What can hang from each mark
J737: J168
J945: J234 J726
J227: J572
J168: J537
J234: J537 J945
J537: J168 J227 J234 J318
J572: J227 J556

Known rows, with every way that one mark hangs from another
[J945 [J234 [J537 J318]] J726]: -1.028,1.157,-0.143,0.225,-0.815,-0.152,0.045,-2.503,0.829,3.414,5.577,0.488,-1.435,-0.218,-1.975,-0.486,2.073,-1.079,-0.633
[J168 [J537 J318]]: -0.067,-0.178,-0.718,-0.180,-0.076,-0.772,-0.465,-1.350,0.116,1.513,0.929,0.637,0.732,-0.128,-0.916,-1.202,-0.762,1.132,0.946
[J537 J168 J227 J234]: 0.904,0.835,-0.769,-0.767,-0.372,-0.745,-0.355,-2.960,-0.431,-0.454,0.090,-0.791,-1.122,3.812,-2.254,-1.172,2.053,-0.485,-2.034
[J537 J168 [J227 J572] J234 J318]: 1.342,0.783,-1.470,-0.912,-3.503,-0.572,-0.692,-3.400,-0.135,0.148,0.239,-1.078,-3.417,5.193,-4.102,-1.803,4.170,-0.063,-1.666
[J168 [J537 J227 J318]]: -0.135,0.381,-2.501,-0.606,-0.773,-1.445,-0.615,-1.759,-0.009,0.885,0.227,0.646,-0.573,1.088,-1.716,-1.376,-0.296,2.116,-0.250
[J537 J168 J227 J318]: 0.953,0.893,-2.131,0.139,-1.588,-1.888,-0.964,-1.953,-0.097,0.354,2.474,-0.027,-2.690,3.076,-3.160,-1.419,2.037,1.401,-0.040
[J227 [J572 J556]]: -0.439,-0.292,0.246,-0.351,-1.633,0.809,1.096,0.735,0.509,-1.525,-2.890,-0.794,-2.741,-0.833,0.053,-0.560,0.874,0.041,-0.059
[J945 [J234 J537] J726]: -1.460,1.076,0.664,0.088,0.620,0.333,0.397,-1.994,0.696,2.005,4.224,0.185,-0.677,-0.486,-0.590,-0.259,1.960,-1.691,-1.323
[J168 [J537 J227]]: -0.633,0.268,-1.765,-0.748,0.600,-0.794,-0.243,-0.997,-0.132,-0.432,-1.222,0.293,0.073,0.771,-0.305,-1.181,-0.135,1.495,-0.955
[J234 [J537 J227 J318] [J945 J726]]: -0.700,1.967,-1.875,0.273,-0.511,-0.037,-0.184,-0.693,1.013,5.044,4.728,0.694,-4.496,-1.956,-3.248,-0.756,1.112,0.621,1.157
[J945 [J234 [J537 J227]] J726]: -1.557,1.598,-1.345,-0.256,-0.192,-0.110,0.177,-2.314,0.618,1.544,3.528,0.136,-2.064,0.577,-1.306,-0.539,2.410,-0.769,-2.400
[J945 [J234 [J537 J168]] J726]: -0.817,1.195,1.127,0.542,1.163,-0.005,-0.287,-2.375,0.547,1.382,5.788,-0.300,-1.889,1.648,-1.272,-0.883,3.444,-1.959,-1.127
[J737 J168]: -0.185,-0.191,-1.998,-0.619,-0.619,-1.057,0.492,-0.579,0.041,-0.519,-0.139,-0.088,-0.167,-2.164,0.247,-0.067,-1.630,-0.103,-0.051
[J537 J227 J234 J318]: 0.743,0.846,-2.126,-0.945,-2.397,-0.747,-0.109,-3.078,-0.200,1.604,-0.111,-0.008,-0.535,2.536,-2.814,-0.657,0.638,0.364,-1.664
[J737 [J168 J537]]: -0.564,-0.498,-1.580,-0.930,0.866,-1.236,0.306,-1.036,0.053,-0.401,-0.831,0.128,1.206,-2.485,0.727,-0.922,-2.027,0.472,0.006
[J168 [J537 [J227 J572] J234]]: -0.246,0.187,-0.839,-1.679,-1.359,0.356,0.043,-2.472,-0.106,-0.463,-3.231,-0.695,-0.270,2.976,-1.274,-1.699,2.274,-0.096,-2.583
[J537 [J227 J572] J234 J318]: 0.687,0.591,-2.116,-1.301,-4.137,0.065,-0.092,-2.865,0.028,0.875,-1.233,-0.642,-2.037,3.692,-3.315,-1.089,2.366,0.045,-1.761
[J168 [J537 [J227 J572] [J234 J945]]]: -0.302,0.673,0.140,-1.209,-0.606,1.328,0.182,-1.128,0.104,1.944,-2.154,-0.584,-1.340,1.820,-1.086,-1.946,3.422,-0.197,-1.509
[J537 J168 J227 [J234 J945] J318]: 1.217,1.452,-0.424,0.014,-0.958,-0.539,-0.537,-2.391,-0.122,2.981,2.437,-0.441,-2.769,3.294,-3.425,-1.765,3.556,-0.121,-0.389
[J234 J537]: -0.358,0.652,-0.607,0.410,1.086,0.375,0.569,0.505,0.513,1.650,0.951,0.193,-0.403,-0.833,-0.298,0.444,-0.573,-0.356,0.572
[J945 J234 J726]: -1.173,0.456,1.247,-0.263,-0.527,0.034,-0.130,-2.235,0.133,0.491,3.237,-0.027,-0.441,0.768,-0.171,-0.638,2.747,-1.301,-1.724
[J572 J227 J556]: 0.337,0.057,-1.704,0.317,0.380,0.388,0.231,0.841,0.221,-0.421,-0.912,-0.864,-1.219,-0.747,0.282,-0.399,-3.178,0.605,0.506
[J227 J572]: -0.064,-0.316,0.228,-0.282,-1.704,0.846,-0.033,0.071,0.134,-0.639,-1.002,-0.572,-1.651,0.959,-0.638,-0.425,1.900,-0.186,-0.469

Rows
0.210,0.507,-2.080,-1.192,-1.062,-1.073,-0.256,-3.649,-0.103,1.767,-0.748,0.228,0.828,2.181,-2.264,-1.498,-0.006,0.903,-1.488
[J168 [J537 J227 J234 J318]]
0.599,1.939,-1.669,1.169,0.324,-0.446,-0.342,-0.123,0.533,3.936,4.345,0.160,-4.351,1.190,-3.245,-1.209,2.543,0.859,1.491
[J234 [J537 J168 J227 J318] J945]
-1.204,1.781,-0.928,0.097,0.820,0.640,0.104,0.068,0.893,3.614,3.237,0.427,-3.869,-2.135,-1.722,-0.474,1.586,0.076,0.391
[J234 [J537 J227] [J945 J726]]
-0.418,1.356,0.198,0.701,-0.210,-0.687,-0.503,-3.356,0.609,2.743,7.080,0.091,-2.620,1.988,-2.837,-1.300,3.408,-1.291,-0.337
[J945 [J234 [J537 J168 J318]] J726]
0.790,1.389,0.364,-0.106,0.312,0.106,-0.319,-1.408,-0.226,1.585,1.062,-0.786,-2.181,2.817,-2.143,-1.517,3.259,-0.691,-0.927
[J537 J168 J227 [J234 J945]]
-0.785,0.524,2.374,-0.837,1.678,1.128,-0.255,-2.070,0.271,3.156,1.516,-0.057,0.128,-1.446,-0.704,-1.610,1.067,-1.410,-0.166
[J168 [J537 [J234 [J945 J726]]]]
-0.710,0.051,-3.558,-1.341,0.045,-1.722,0.318,-1.439,-0.054,-0.798,-1.425,0.165,0.025,-1.445,-0.066,-1.193,-1.395,1.343,-0.937
[J737 [J168 [J537 J227]]]
-0.191,0.345,1.818,-0.432,1.984,0.947,0.228,-0.998,0.059,2.930,-0.311,-0.113,1.297,-0.240,0.130,-1.211,0.917,-0.968,0.009
[J168 [J537 [J234 J945]]]
-0.199,-0.401,-2.428,-0.845,-0.631,-1.798,-0.068,-1.979,0.197,0.984,0.698,0.489,0.658,-2.014,-0.838,-1.197,-2.319,0.945,0.815
[J737 [J168 [J537 J318]]]
-0.349,-0.078,-2.831,-2.372,-2.029,-0.653,0.460,-3.074,-0.022,-0.679,-3.243,-0.809,-0.289,1.027,-1.129,-1.743,0.518,-0.248,-2.415
[J737 [J168 [J537 [J227 J572] J234]]]
0.677,1.472,-2.626,0.485,-0.473,-1.405,-0.462,-1.487,0.384,1.839,3.258,0.101,-3.262,2.447,-3.424,-0.953,1.026,1.117,0.554
[J234 [J537 J168 J227 J318]]
-1.113,-0.011,-1.335,-0.996,-1.224,0.085,0.797,-0.280,0.441,-1.764,-4.073,-0.457,-2.829,-0.089,-0.016,-1.749,1.006,1.392,-0.937
[J168 [J537 [J227 [J572 J556]]]]
0.103,0.826,1.200,-0.382,-1.147,0.711,-0.365,-2.439,0.462,4.520,3.694,0.104,-1.703,-0.701,-2.564,-1.016,1.624,-1.218,0.416
[J537 [J234 [J945 J726]] J318]
-1.290,1.507,-0.884,-0.244,-0.869,1.475,0.044,0.486,0.996,2.891,2.322,-0.197,-5.491,-1.114,-2.239,-0.996,3.411,-0.254,0.052
[J234 [J537 [J227 J572]] [J945 J726]]
0.187,1.357,-1.844,0.388,0.775,-0.821,-0.147,-0.560,0.235,0.591,1.881,-0.164,-2.522,1.964,-1.897,-0.556,1.293,0.434,-0.251
[J234 [J537 J168 J227]]
-0.938,1.048,0.303,-1.361,0.873,0.481,-0.297,-2.633,0.135,2.950,0.878,-0.004,-1.041,-0.401,-1.339,-1.847,1.647,-0.323,-1.245
[J168 [J537 J227 [J234 [J945 J726]]]]
-0.531,1.968,-0.414,0.500,1.375,0.155,-0.468,-0.349,0.705,2.768,4.953,-0.147,-5.073,-0.201,-2.669,-1.300,2.601,-0.244,0.678
[J234 [J537 J168 J227] [J945 J726]]
0.044,1.532,0.562,1.061,0.859,0.042,-0.634,-0.826,0.915,4.689,7.057,0.237,-4.428,-1.057,-3.192,-1.370,2.138,-0.621,2.320
[J234 [J537 J168 J318] [J945 J726]]
-0.232,1.676,-1.177,0.569,0.588,-0.776,0.122,-1.521,0.117,0.733,3.006,-0.378,-2.072,3.679,-1.514,-0.969,3.550,-0.397,-1.984
[J945 [J234 [J537 J168 J227]]]
0.208,0.321,-1.983,-1.617,-2.776,-0.243,-0.311,-3.214,0.049,1.250,-1.772,-0.324,-0.968,3.345,-2.702,-2.009,2.194,0.444,-1.757
[J168 [J537 [J227 J572] J234 J318]]
0.590,1.272,-1.062,-0.406,-1.707,0.078,-0.035,-1.754,0.106,3.764,0.996,-0.009,-1.592,1.455,-2.754,-1.002,1.938,0.240,-0.552
[J537 J227 [J234 J945] J318]
-0.351,0.801,2.181,-0.465,0.327,1.214,-0.034,-1.605,0.294,3.079,2.146,-0.217,-1.020,-0.976,-1.234,-0.815,1.785,-1.891,-0.332
[J537 [J234 [J945 J726]]]
0.654,0.922,-0.970,0.899,0.358,-0.657,-0.467,-0.877,0.466,2.327,3.886,0.023,-2.118,1.294,-2.456,-0.617,0.546,0.036,1.351
[J234 [J537 J168 J318]]
1.338,1.002,-1.567,-0.567,-1.840,-1.318,-0.818,-3.704,-0.299,1.045,1.436,-0.473,-1.707,4.440,-3.713,-1.493,1.994,0.130,-1.243
[J537 J168 J227 J234 J318]
-0.139,0.402,-1.084,-1.378,0.246,-0.324,-0.021,-2.766,-0.297,0.387,-2.088,-0.127,1.295,1.762,-0.799,-1.203,0.171,0.266,-1.979
[J168 [J537 J227 J234]]
0.024,1.259,-3.235,0.124,-1.011,-0.885,0.050,-0.820,0.488,2.462,1.758,0.529,-2.357,0.637,-2.435,-0.130,-0.441,1.351,0.217
[J234 [J537 J227 J318]]
-0.250,-0.369,-1.096,-1.641,0.508,-0.762,0.494,-2.952,-0.104,0.331,-1.633,-0.267,2.429,-1.262,0.196,-1.018,-1.903,-0.967,-1.160
[J737 [J168 [J537 J234]]]
